Every row comes from one small tree of marks. The marks that hang from a mark follow it in brackets, in alphabetical order. Every link used is in the known rows. Which tree was each row made from?
Known rows:
zavi(liro(saka(suga(guna)) vifipe)): [ 1.13 -3.31 -5.57 -1.82 -1.49  0.54 -1.54 -0.91 -1.87 -1.85 -0.88  3.78
 -0.53 -2.76  1.50  1.28 -1.40 -0.20]
vifipe(bodit(zavi(liro))): [ 1.59  0.25 -3.11 -1.74  2.50  0.68  0.79 -1.71 -0.55  0.40 -2.63 -0.53
 -2.91 -0.18  2.66  0.65  0.72 -2.88]
liro(vifipe): [ 0.84  0.09 -2.93  1.16  1.29 -1.78 -0.56 -0.13 -0.67 -3.24 -0.25 -0.76
 -2.87 -0.12  3.54  0.85  0.68 -2.08]
suga(guna saka(liro)): [ 1.48  2.88 -2.82 -3.10 -2.73 -1.33 -3.59  5.79 -0.14 -3.53 -0.94  2.78
 -3.57  0.85 -2.20  0.32 -0.84 -1.03]
saka(liro(vifipe(bodit))): [ 1.91  0.91 -3.64  1.22  2.74 -1.20 -0.57  1.50  2.03 -2.75  0.52 -0.22
 -3.07 -0.24  2.65  1.33  0.52 -1.37]
vifipe(bodit(zavi(suga(guna))) liro(saka)): [ 3.02 -2.64 -1.35 -4.38  0.13  3.87  1.79 -5.45  0.66 -2.27 -2.80  0.14
  0.33 -1.99 -2.59  2.06 -1.56 -0.04]
suga(guna(borigil) saka(liro(vifipe))): [ 1.55  2.84 -3.48 -2.50 -3.66 -1.81 -2.82  6.72 -0.10 -1.41 -1.53 -0.32
 -0.59  0.20 -3.01  0.49 -1.26 -2.76]
vifipe(bodit(zavi) liro(saka(suga(guna(borigil))))): [ 2.18 -3.81 -1.76 -3.24  1.20  2.34 -0.42 -3.14  1.02 -0.51 -3.39  0.23
  2.01 -2.23 -1.49  3.46 -0.89 -0.87]
bodit(zavi(liro suga(guna(borigil) saka))): [ 1.33  2.44 -4.32 -6.32 -6.14  1.16 -0.10  2.11 -4.02  1.92 -3.21 -0.48
 -0.40 -0.11 -4.44 -1.24 -1.01 -4.13]
zavi(suga): [ 0.96  1.49 -2.42 -1.46 -1.88 -0.63 -1.11 -0.23 -2.02 -2.82 -1.06  1.16
 -3.45  0.57  0.57 -0.61  0.00 -2.17]
zavi(suga(guna)): [ 0.55  0.05 -1.96 -2.48 -3.56 -0.66 -1.41  0.85 -1.80 -2.73 -1.94  0.42
 -1.72  0.00 -1.34 -0.23 -1.94 -1.74]
liro(vifipe(bodit(zavi))): [ 1.27 -0.85 -2.68  0.39  2.75  0.36  1.81 -1.21  0.50 -1.26 -0.30 -2.89
 -2.32 -0.10  2.67  1.63  0.83 -2.38]
zavi(liro suga): [ 1.42  1.44 -4.42 -2.75 -1.93 -0.22 -0.70 -1.17 -3.21 -0.77 -1.89  1.92
 -2.85 -0.70  1.06 -1.43 -0.31 -2.77]
bodit(zavi(liro suga)): [ 1.08  1.36 -4.77 -3.45 -2.45  0.95  1.08 -1.97 -3.36  0.06 -1.51  0.20
 -2.50 -0.23  0.33 -0.89  0.83 -3.14]
liro(saka vifipe): [ 2.02 -0.69 -3.19  0.32  0.18  0.37 -0.58 -1.89 -0.56 -4.82 -0.78  2.22
 -2.88 -0.82  2.71  1.22  0.06 -0.31]
zavi(liro): [ 1.24  1.33 -3.77 -1.16  0.92 -1.49 -1.83 -0.84 -2.04 -1.46 -2.73  1.77
 -3.33 -0.50  3.68 -0.38  0.51 -2.66]

Write each row's tree:
[ 2.68 -1.54 -2.40  0.33  2.41  1.34  0.26 -2.15  1.01 -3.69 -1.11  1.43
 -2.79 -0.97  2.72  1.79 -0.61 -0.26]
liro(saka vifipe(bodit))
[ 0.63 -1.54 -5.22  0.50  1.79 -0.16 -0.33  2.02  1.25 -1.07  2.49  0.21
 -2.27 -0.50  1.69  2.42  1.70 -1.08]
saka(liro(vifipe(bodit(zavi))) suga)
[ 2.40 -1.56 -2.95 -0.45  1.66  2.53  1.80 -2.87  0.60 -2.77 -0.80  0.17
 -2.36 -0.70  1.94  1.99  0.26 -0.60]
liro(saka vifipe(bodit(zavi)))
[ 0.21 -2.90 -4.84 -0.56  0.04 -0.17 -0.65  2.95  1.58 -0.96  1.74 -0.49
 -0.47 -1.08 -0.08  2.80 -0.18 -0.66]
saka(liro(vifipe(bodit(zavi))) suga(guna))
[-0.02 -1.00 -4.91 -0.01 -2.29 -2.51 -3.18  5.02  0.34 -1.09  0.12 -0.07
  0.89 -1.13 -0.48  1.88 -0.69 -1.93]
saka(liro(vifipe) suga(guna(borigil)))
[ 1.99 -1.99 -1.28 -3.59  1.15  1.94  1.79 -3.89  0.53 -0.92 -2.21 -2.46
  0.35 -1.38 -1.79  1.72 -1.00 -1.59]
vifipe(bodit(zavi(suga(guna))) liro)
[ 1.04 -1.80 -2.90 -1.66 -0.70  1.27  2.22 -0.62 -0.16 -0.74 -0.31 -3.43
 -0.59 -0.67 -0.74  1.15 -1.22 -2.09]
liro(vifipe(bodit(zavi(suga(guna)))))
[ 2.04 -0.47 -4.20 -4.48 -4.70  1.68 -1.09 -1.67 -2.75 -2.03 -3.27  3.85
 -1.04 -1.83 -1.63 -0.82 -2.78 -0.69]
zavi(liro(saka) suga(guna))
[ 0.94  0.25 -5.09 -1.15  0.44 -0.02  1.56 -1.97 -2.18 -0.31 -0.95 -1.22
 -2.02 -0.78  2.97  0.31  1.47 -2.99]
bodit(zavi(liro(vifipe)))
[ 1.20 -4.02 -3.49 -1.54 -1.18  2.02  0.01  0.05  0.21 -0.36 -1.42 -0.28
  1.41 -1.62 -0.90  2.95 -1.41 -1.02]
liro(saka(suga(guna(borigil))) vifipe(bodit(zavi)))
[-0.17 -0.90 -4.01 -0.76 -1.60 -2.11 -4.21  4.26  0.29 -2.99  0.38  2.93
 -1.99 -0.38  0.19  1.62 -0.30 -0.48]
saka(liro suga(guna))
[ 1.70 -2.72 -1.96 -2.38 -0.49 -0.01 -2.99 -1.99 -0.25 -2.81 -3.31  2.59
  1.39 -2.19 -0.62  2.49 -1.12 -0.47]
vifipe(liro(saka(suga(guna(borigil)))))
[ 2.62 -0.12 -3.76 -3.60 -0.61  3.26  1.57 -3.29 -1.42 -0.15 -2.36  1.77
 -2.57 -0.68 -0.04  0.10 -0.34 -1.70]
vifipe(bodit(zavi(liro(saka) suga)))
[ 3.53 -1.62 -0.66 -1.25  4.58  1.49 -0.52 -4.99  1.71 -3.87 -2.90  2.30
 -1.97 -1.64  2.00  2.38 -0.37  0.00]
vifipe(bodit liro(saka))
[ 0.54 -1.78 -4.26  0.00 -0.52 -1.72 -2.49  4.91  1.62 -0.10 -0.19 -0.82
  0.98 -1.19 -0.50  2.35 -1.26 -1.93]
saka(liro(vifipe(bodit)) suga(guna(borigil)))
[ 2.56 -1.52 -3.46 -1.54 -0.40  3.37  2.60 -3.17 -0.23 -2.34 -0.35  0.22
 -2.06 -0.86  0.07  1.29 -0.30 -0.63]
liro(saka vifipe(bodit(zavi(suga))))
